Known rows, with every way that one mark hangs from another
(Q582 Q496): [-16  30   9 -50 -21   4  15   0   1  -5  -7   0   0   4  -2  12 -17 -12
  -6  -5 -19  -4  16 -13  -7  25 -39  13  -5  16   6  26 -27  14  -4   5
   8   3  10  13  28  17  15 -12 -24   0 -27   8   5  17   7 -11   9 -16
   3 -16  -7  -3   5  10  -8  29  -5  15   9  -5]
(Q154 Q101 (Q606 (Q296 Q496))): [ -4  11   1 -38 -13  11  13   0  -1  29  -3 -16   8  33 -13  -7  16  31
   7 -13 -20  11   4 -25   5  42 -23  -1  -4  -2 -33  47 -12  49   5   9
  21 -13  35   7  18  18  33  13 -18   7 -48   1  20  53  14 -23  10 -14
  37  -9 -14  14   7 -11  -3  27 -20  22  -5 -15]
(Q606 Q296 Q582): [ -4  18  16 -46 -22   3  32   3  -2  20   3 -23  -6  17 -20   0   6   4
  -4 -31 -12   4  16 -17 -19  22 -38   9 -21  19 -24  17 -21  30  13  -1
  24 -13  19   6  15  23  20 -13  -7  11   3  16  17  33   9 -19  23 -12
  19  -9 -11   0   0   5   4  27  -8  14   0  -5]
(Q154 Q101 Q606): [-10   7  11 -48  -9  10   2  -2   3  29  -4  -6   7  16  -7  -6  13  16
  -4 -12 -21   8   2  -6   8  32 -20   3   1  14 -19  27  -2  36  -5   4
  14 -16  17  12  19  12  16  15 -21  15 -49   4  10  35  -1 -17  15   0
  19 -26  -9   1   9  -9  -4  33  -6  20   1 -14]
(Q582 (Q496 (Q296 (Q101 (Q154 Q606)) Q108))): [-27  42   8 -37 -13  11  42  -5  -5  -2 -18  -1  16  31  20  14 -22  17
  -7   5 -20   6  15 -12 -14  64 -34  31   5  -1 -11  71 -17  20  -4  -2
   8  -1  12   5  46  18  39 -12 -17 -24 -36  -2   9  59  27 -25  19  -3
  -4 -25   8   3   0  -2  -2  -3  -8  20   0  -6]
(Q101 (Q154 (Q606 (Q296 Q108) (Q582 Q496)))): [ -6  32   0 -40 -11   8  42  -6 -19  16   9 -29  12  24  -9  -5 -17  16
 -14 -22 -18  14  17 -33 -19  65 -40   4  15   1 -27  61 -26  36   9   7
  17 -19   6   4  39  22  20 -15  -9 -14 -19  15  20  55  26 -16  26  16
 -13 -15   4  -3 -13   9   6  26 -17  26   1 -11]
(Q108 Q296): [-22  16   7 -42 -20   3  16   1  14  16  -1   8   4  23 -15   8  -1   6
   9  -4 -16  12  14   5  -1  26 -29   7 -12  26  -8  15 -13   0 -12   7
   4   1   9  12  28  15  22   0 -28   4 -14  18  18  22   5 -16  19 -26
  17 -14 -13  -3  11   5   6  29 -12   9   1  -1]
(Q582 (Q496 Q296)): [-14  33  14 -55 -22   7  18   0   4  -2 -15  -4 -10  16   6  15 -21 -12
  -4  -6 -29   0  15   2  -2  24 -40  20 -18  24  -1  33 -22  25  -9  -5
  17   0  15  11  30  15  32 -13 -21 -12 -25   7  15  29   8 -20  13 -22
   1 -22 -11  -9   9   6 -10  23  -3  18  17  -3]
(Q606 (Q582 (Q496 (Q296 (Q101 Q154) Q108)))): [-23  59  23 -49 -21   3  61  -7  -7 -18 -20  -5   1  30   5  23 -24  12
 -14  -4 -14   8  25 -17 -19  50 -34  31   0   6  -6  56 -15  23  15   4
  12   7  16   1  34  15  43 -24 -13 -21 -11   4   0  52  23 -20  16  -3
  -2 -25  14   1   1   0   5  10 -12  10  -5   0]
(Q582 (Q496 (Q296 Q101 Q108))): [-29  33  12 -35 -28  -5  37  -3   3 -11 -18   6   4  19  22  22 -18  -4
  -1   1  -9  -5  26  -8  -7  48 -33  36  -8   5  -1  41 -22  17  10   1
  10   8  31  -4  38  16  50 -23 -21 -22 -30  -5   9  46  15 -27  17 -11
  11 -20  -2   5  14  -5  -9   7  -9  12   1   4]
(Q154 Q101 (Q606 (Q296 Q108) Q582)): [ -2   1   3 -41 -12  -4  31   1  -7  35  11 -25   7  20 -14 -13  18  27
  -3 -26 -11  22  10 -25  -2  51 -22   1   3   2 -48  41  -8  53  20   6
  20 -27  30  -2  15  21  23   1  -8  10 -29   4  27  59   9 -28  24  19
  21 -18 -12   8  12  -5  10  34 -13  16  -9 -19]
(Q108 (Q296 (Q101 Q154) (Q496 Q582) Q606)): [-25  55  -5 -19 -10  20  46 -14  15 -13 -15   8  13  53 -24  18 -16  33
  19  11 -14  -3  35 -21 -16  27 -24  31 -16  -7  -8  63 -20   2   0   2
  19  28  25  14  26   2  39  -6 -21  -5  -5  15   7  66  48 -20   7 -36
  26  -7  17  16  -7  -3   1  -1 -25 -20 -10  -7]
(Q101 Q154): [-20  40  13 -48 -20  20  14  -8   7   7 -17   3   6  24 -14  15 -10  -3
   2   6 -28   0  13  -8 -20  16 -30  14  -6  19   1  31 -19   3 -12   2
   6   4  -2  21  28  10  11   0 -20   1 -13  21   2  29  25 -15  19 -31
   5  -7   1  11  -5   1   6  19  -7  10  -4  -2]
(Q154 Q101 (Q606 Q296 (Q582 Q496))): [  6  20  16 -58  -7  -9  26  -2 -18  28  11 -31   3   9 -12 -14  10  24
 -15 -39 -17  18   3 -31   2  48 -38   0   4   6 -43  43 -10  57  16   8
  19 -33  20   5  21  28  16   0 -12  17 -40   8  17  39   0 -12  12  16
  11 -29  -3  -9  -2   5  -4  42 -13  25  10 -17]
(Q296 Q101 Q108 (Q496 Q582)): [-28  35  -4 -13 -18   9  36  -2   8 -20 -18   4   8  28   5  26 -19   2
  15  16  -6 -12  42 -23  -5  28 -28  32 -22  -7   0  41 -35  19  16   4
  29  25  55   0  27   8  51 -17 -15 -10 -28   0   5  68  35 -29  21 -10
  28   1   4  34  22  -6  -3   0 -21 -14 -11   1]
(Q496 (Q296 Q108 Q606)): [-16  19  -8 -29 -23  11  29   1  23   9  -6   6 -13  43   3   8 -20   3
   6  -1 -23   5  28  11  -9  35 -15  31 -20  11  -9  46 -22   7  -7 -17
  25  14  34  -2  18   7  41 -15 -25 -20 -20   4  27  49  24 -44  21 -20
  10 -19 -12   2  13  -3   4  -2 -15   3 -11  -5]
(Q296 Q101 Q108 Q496 (Q606 Q154 Q582)): [-29  53  -3 -16 -19  14  76   2   4 -17  -4   4  -2  46 -18   9 -16  27
  -2  -7   0  -6  49 -36 -24  54 -15  23  -3 -17 -19  50 -27  10  24   2
   9  15  54 -30   4  15  42 -26 -12 -20 -10 -10   7  52  23 -30   3 -10
  27 -25   9  10 -11  -3  -7  11 -25  -3 -17  -6]
(Q101 (Q154 Q606)): [-13  28   2 -46 -13  30  12  -4   3  24  -9  -4  11  26  -6  -3 -12  12
  -1   0 -32   7  12  -9 -17  35 -32   6   0  17  -7  39 -16  14 -20  -2
  14  -6  -5  20  29  15   3  10 -15   0 -26  11   7  36  20 -15  19 -11
  -1 -18   0   4  -6  -3   2  18   0  15  -4  -4]
(Q296 Q101 Q606): [-20  29   5 -29 -17   8  28  -5  16  -1  -6   5   8  25  -8  14  -4  18
  -2  -2 -13 -22  22  -8 -17  30 -23  31 -18   0  -4  29 -17  -5   1  -3
  11  15  31   3  12  17  26 -10 -25   0 -17   1   7  33  15 -24   3 -27
  32 -15   6   7   5  -5  -7  -2 -12  -1  -9   5]
(Q108 (Q296 (Q101 Q154) Q496 (Q606 Q582))): [-23  61   9 -28 -11  13  64 -14   7  -7  -4   9  10  52 -38  11 -13  51
   1  -6  -6   4  34 -13 -22  36 -22  17  -4 -13  -9  63  -9   3   6   9
  13  17  21   3  12  16  38  -9 -22 -10   3  11  13  50  30 -16  -1 -30
  28 -18  13   1 -19  -1   1  15 -35  -9 -22  -2]

Rows
[-22  25 -17 -10 -17  20  27   0  12  -6   1  12  -3  43 -15  15 -27  14
   8   8 -11  -7  44  -3 -11  34 -10  16  -9  -5  -3  52 -32   4  -1  -1
  19  25  46  -4   5   9  41 -15 -24 -20 -34   0  23  50  32 -34   9 -21
  23 -12 -10  16   2  -2  -2   5 -28  -6 -22  -5]
(Q296 Q108 Q496 Q606)
[-22  36   9 -38  -8  16  50 -10 -10   7  -7  -9  16  22  -6   6  -8  32
 -10  -8  -6   5  19 -24 -22  54 -33  19   6  -6 -14  54  -8  23   6   9
  15  -4  17   1  26  18  23 -11  -9  -6 -16   2   4  55  24 -18  24  13
   9 -17  16  11  -5  -3   6   8  -9   7 -19  -4]
(Q296 (Q101 (Q154 (Q606 Q582))) Q108)
[-15  41  12 -57 -17   6  32   8   7   4 -16  -6 -10  36  -3  -3  -5   8
  -7 -13 -30  12  20 -15  -3  45 -20  20 -10  13 -25  38 -26  25   2  -9
  10  -7  16   3  19  10  31  -4 -25  -3 -30   0  11  35   6 -26  -3 -21
   7 -44   7 -12  -4   2  -8  30  -9  29  21 -16]
(Q582 (Q496 (Q296 (Q606 (Q154 Q101)))))
[-33  38   5 -34 -34  12  51  11  -1  -2 -16   2   7  36  -6  14   9  14
  12  -6  -6 -10  22 -51 -20  44 -30  16 -21  -4 -18  26 -43  18  20   0
   4   0  37  -4  25  26  38 -12 -10  -4  -9 -10   3  39  13 -25   1 -34
  38  -5   0  19  -1  -6 -15  15 -16  18   2   7]
(Q606 Q154 (Q296 Q101 Q496))
[-22  40  -2 -26 -12  15  54   8  -3   0  -6   1 -11  46 -27  -4 -10  26
  -3  -9  -8  16  45 -32 -10  48  -4  10   4 -11 -35  50 -25  28  22   6
  13   5  46 -17  -3   1  36  -8 -15  -6 -31   2   9  54  12 -34   1  -2
  17 -33   2  11 -10  -6   3  36 -29   9 -19 -18]
(Q296 Q108 Q496 (Q606 (Q154 Q101) Q582))
[-28  53   5 -28 -19  10  74  -1   8  -5   0  11  -1  48 -35   4  -5  43
   2 -19   0   5  39 -27 -18  50 -28  15  -5  -7 -30  42 -13   6  15   1
   5  11  35 -15   8  20  36 -14 -23  -9   6   0   9  41  12 -19 -10 -20
  30 -24   7  -4 -16  -3  -7  24 -29   4 -11  -7]
(Q108 (Q296 Q101 Q496 (Q606 Q154 Q582)))
[ -4   4   7 -44 -12   2   5   5   0  40   0 -18  10  21  -5 -14  23  22
   4 -20 -20   9  -3 -23   3  41 -25   5  -6   8 -39  29 -10  41   0   6
  16 -26  22  14  25  21  20  13 -17  15 -40   8  18  45   5 -26  18  -5
  31 -14 -15   6  12  -9  -2  31  -5  25   0 -13]
(Q154 Q101 (Q606 Q296))
[-19  38   2 -46 -24   3  38   7   7  -1 -18   2  -9  40   5   2 -12   9
  -2  -2 -24  16  31 -16  -4  55 -14  25   0   9 -29  48 -29  25   7  -8
   8  -3  28  -7  23   4  38 -13 -24 -17 -36   2  10  46   8 -39   0 -13
   2 -40  -2  -7   4  -2  -2  25 -17  26   5 -19]
(Q582 (Q496 (Q296 Q108 (Q606 (Q154 Q101)))))
[-19  49  14 -39 -13  22  42  -8  20  -2 -26   8   2  47  -2  15 -12  21
  -2   1 -27  -5  17   0 -30  29 -20  41 -22   5  -4  52 -11  -3  -7 -10
  17  12  13   8  19  13  36  -7 -17  -9  -8   4   7  49  34 -30  11 -41
  23 -21  12   5  -3  -6  -5 -11  -6   4 -11   6]
(Q496 (Q296 (Q101 Q154) Q606))
[-29  41  16 -36 -26  18  43  -1  13  -3 -29   9   8  35   6  27 -11   9
   1  15 -21   0  20  -6 -22  41 -26  36 -16  10  -1  49 -20  10   1   0
  11   7  18  11  37   8  47  -7 -15 -16 -15   3   6  52  28 -29  24 -25
  18  -7   9  23  12  -9   5  -3  -9   9 -17   5]
(Q496 (Q296 (Q101 Q154) Q108))
[-24  39  -1 -10 -16  10  61   0   3 -17   3   6   2  40 -16  18 -17  33
   1  -4   1  -8  46 -14 -15  40 -17  23  -8 -19 -10  59 -19   9  19   5
  21  22  54 -17   1  16  47 -24 -23 -16 -14  -5  18  60  29 -28   6  -7
  34 -20   5  14  -1  -5  -5   4 -30  -8 -28  -5]
(Q296 Q101 Q108 Q496 (Q606 Q582))
[-12  45  18 -57 -23  10  49   5 -10  -4  -5 -10 -12  10 -13   2 -15  -9
 -17 -24 -15   6  28 -31 -13  42 -42   7  -3  21 -18  19 -31  25   5   0
   5 -12   6  -3  26  18   8 -18  -9   2  -8   7   0  12  -4  -7   9   0
 -12 -33   4 -15 -19  11  -3  49  -3  27  21  -8]
(Q606 Q154 (Q582 Q496))
[-12  45  14 -53 -10   3  44  -2  -9  -1   0 -11  -8  25 -24  -8  -5  14
 -20 -25 -15  11  26 -29 -11  41 -21  11   3   2 -28  34 -20  29  11   3
   4  -8  15 -10  10  11  16 -13 -20   9 -21   5  -4  29   0 -17  -8  -1
   1 -46   8 -15 -19   9  -3  43 -14  21  12 -16]
(Q296 (Q606 (Q154 Q101) (Q582 Q496)))
[-17  47  -7 -28 -11  25  46  -9  19  -8 -32   1   3  51   5  18 -25   8
   8  11 -24   2  32  -8 -24  32 -24  51 -25  -1 -11  56 -24   8  -1 -16
  27  25  29   8  30   0  48 -13 -16 -14 -11  13   9  76  50 -39  28 -20
  10  -8  21  20   9  -7   7 -24 -12 -12 -10  -3]
(Q496 (Q296 (Q101 Q154) Q108 Q606) Q582)
[-17  26 -26  -4 -13  24  30   1  14 -10  -5  -2  -6  45  -9  13 -31   0
  16   8 -18  -8  52 -14  -5  23 -21  25 -18  -5  -8  50 -39  15   1  -7
  34  30  49  -7  11   2  43 -15 -19 -14 -27  11  22  65  42 -36  22 -16
  15 -10   0  19   9   4   1   7 -25 -19  -9 -13]
(Q296 Q108 (Q496 Q582) Q606)
[-20  25   5 -44 -25   1  22   1   4  -1 -10  -1  -5  20  17  20 -28 -12
   3  -1 -23   4  29   2  -2  39 -28  23  -8  17  -2  41 -27  19  -4  -3
  15   5  22   5  35  14  41 -22 -24 -19 -32   6  19  41  13 -28  21 -13
  -5 -21 -11   0  16   4   0  19 -14  13   5  -7]
(Q582 (Q496 (Q296 Q108)))
[-19  23  -6 -28 -25   7  41  15  -3   5 -23 -14  -1  44 -14   7   3  -1
  21  -1 -14   8  29 -50  -3  45 -23  18 -12   2 -42  31 -42  44  27  -1
  15  -1  44   1  24  -1  45  -3  -8   2 -31   4   8  67  23 -37  18 -11
  23  -4   1  33  14  -5  12  30 -23  12   6 -15]
(Q606 (Q154 Q101) (Q296 Q108 (Q496 Q582)))
[ -5  29  15 -54 -23  -5  34  -3 -13  11   5 -25  -5   7 -14   5  -6   2
 -10 -33 -13   1  21 -26 -13  34 -41  10 -14  15 -18  26 -31  35  11   7
  19 -13  14   6  24  26  21 -22  -9   5  -8  18  15  28   2 -13  12  -7
   5 -14  -3 -12  -6  10  -2  33 -11  18  10  -5]
(Q606 Q296 (Q582 Q496))
[-15   9  10 -37 -22   5  26   0   4  27   0 -13  20  16   2  -2  17  22
   3 -17 -10 -10   0 -22 -14  49 -38  22 -13   4 -27  33 -17  25   8  -1
  18 -18  29   4  31  32  24  -3 -11   6 -23  -3  14  45  14 -19  19 -10
  39  -6  -5  14   8 -10  -8   6  -1  16   0  -4]
(Q154 (Q606 (Q296 Q101)))
[-16  24  -3 -26 -25   5  49   6  -5   9   5 -14  -3  35 -20   9  -9  11
   6 -14  -5   6  35 -25 -15  36 -27   5  -9   2 -21  38 -32  36  22   3
  24   3  45 -10  14  16  40 -19 -13 -10 -14   5  28  56  19 -30  19  -9
  25   0 -13  12   6   1   6  27 -25   6 -14  -5]
(Q606 (Q296 Q108 Q496) Q582)
[ -4  44  10 -59  -4  23  35  -9 -17   9   1 -20   4  14 -14  -1 -19  14
 -18 -21 -23  12  12 -17 -15  42 -45   1  13  10 -13  53 -14  31 -10   8
  17 -14  -5  11  26  21   4  -3 -11  -2 -21  16   4  35  18  -5  19   8
 -14 -31  10 -13 -25  12  -2  32  -6  16   7 -12]
(Q101 (Q154 (Q606 (Q582 Q496))))
[-33  35   0 -18 -24  14  47   4  14  -8 -11  12   5  35   2   9  -7  14
   1   3 -10 -14  33 -25 -27  61 -13  31  -8  -3 -15  36 -36  -7  13  -7
   1   9  36 -10  22  13  30 -17 -18 -10 -12  -5  -1  41  15 -31  10 -17
  20 -21   7  12   3  -9  -3   2  -8  10 -11  -1]
(Q296 Q101 Q108 (Q606 Q154))
[-15  46   0 -37 -16  27  57   3   5  -3  -3  -2 -18  39 -28  -1 -16  18
 -10 -17 -15   4  39 -27 -18  32 -26  10  -9   0 -24  40 -30  15   7  -4
  21   4  32 -11  -1  13  22 -13  -9  -9  -5   1  10  35  16 -21  -1 -20
  17 -26   3  -5 -19   5  -8  30 -22   7   0 -11]
(Q296 Q496 (Q606 Q154 Q582))
[-15  44  16 -49 -14  -7  49  -6  -1   9   4  -1  -3  26 -29 -11  -1  31
 -10 -30 -18  23  27 -22   0  53 -23   3  11   7 -40  37 -10  20   9  10
  -1 -10  12  -1  14  13  21  -8 -25   3 -10  20  13  27  -6 -13  -5  -7
   5 -45   2 -24 -14   9   2  49 -19  23  10 -23]
(Q108 (Q296 (Q606 (Q154 Q101) (Q582 Q496))))
[-21  28  -3 -31 -12  14  26   1  15   2 -12   3  -3  33 -15  13 -13  -2
  23  -1 -18   9  33  -4   6  14 -37  15 -22  16 -10  30 -23  18  -3  -1
  26  15  27  14  26   4  34  -2 -24   3 -19  21  21  51  24 -20  21 -26
  24  -3  -5  10  12   4   3  25 -17  -9   4  -7]
(Q108 (Q296 (Q496 Q582)))
[-26  35   1 -24 -14   4  37  -4  12  -9 -14   8   7  30 -13  19  -8  14
  22   3  -9  -4  34 -17   0  18 -36  26 -21   3  -7  29 -19  15   5   3
  16  22  37  12  28  10  48  -4 -24   4 -18   9  13  53  26 -18  13 -23
  38  -3   3  19  13  -4  -6  16 -17 -11   0  -2]
(Q108 (Q296 Q101 (Q496 Q582)))
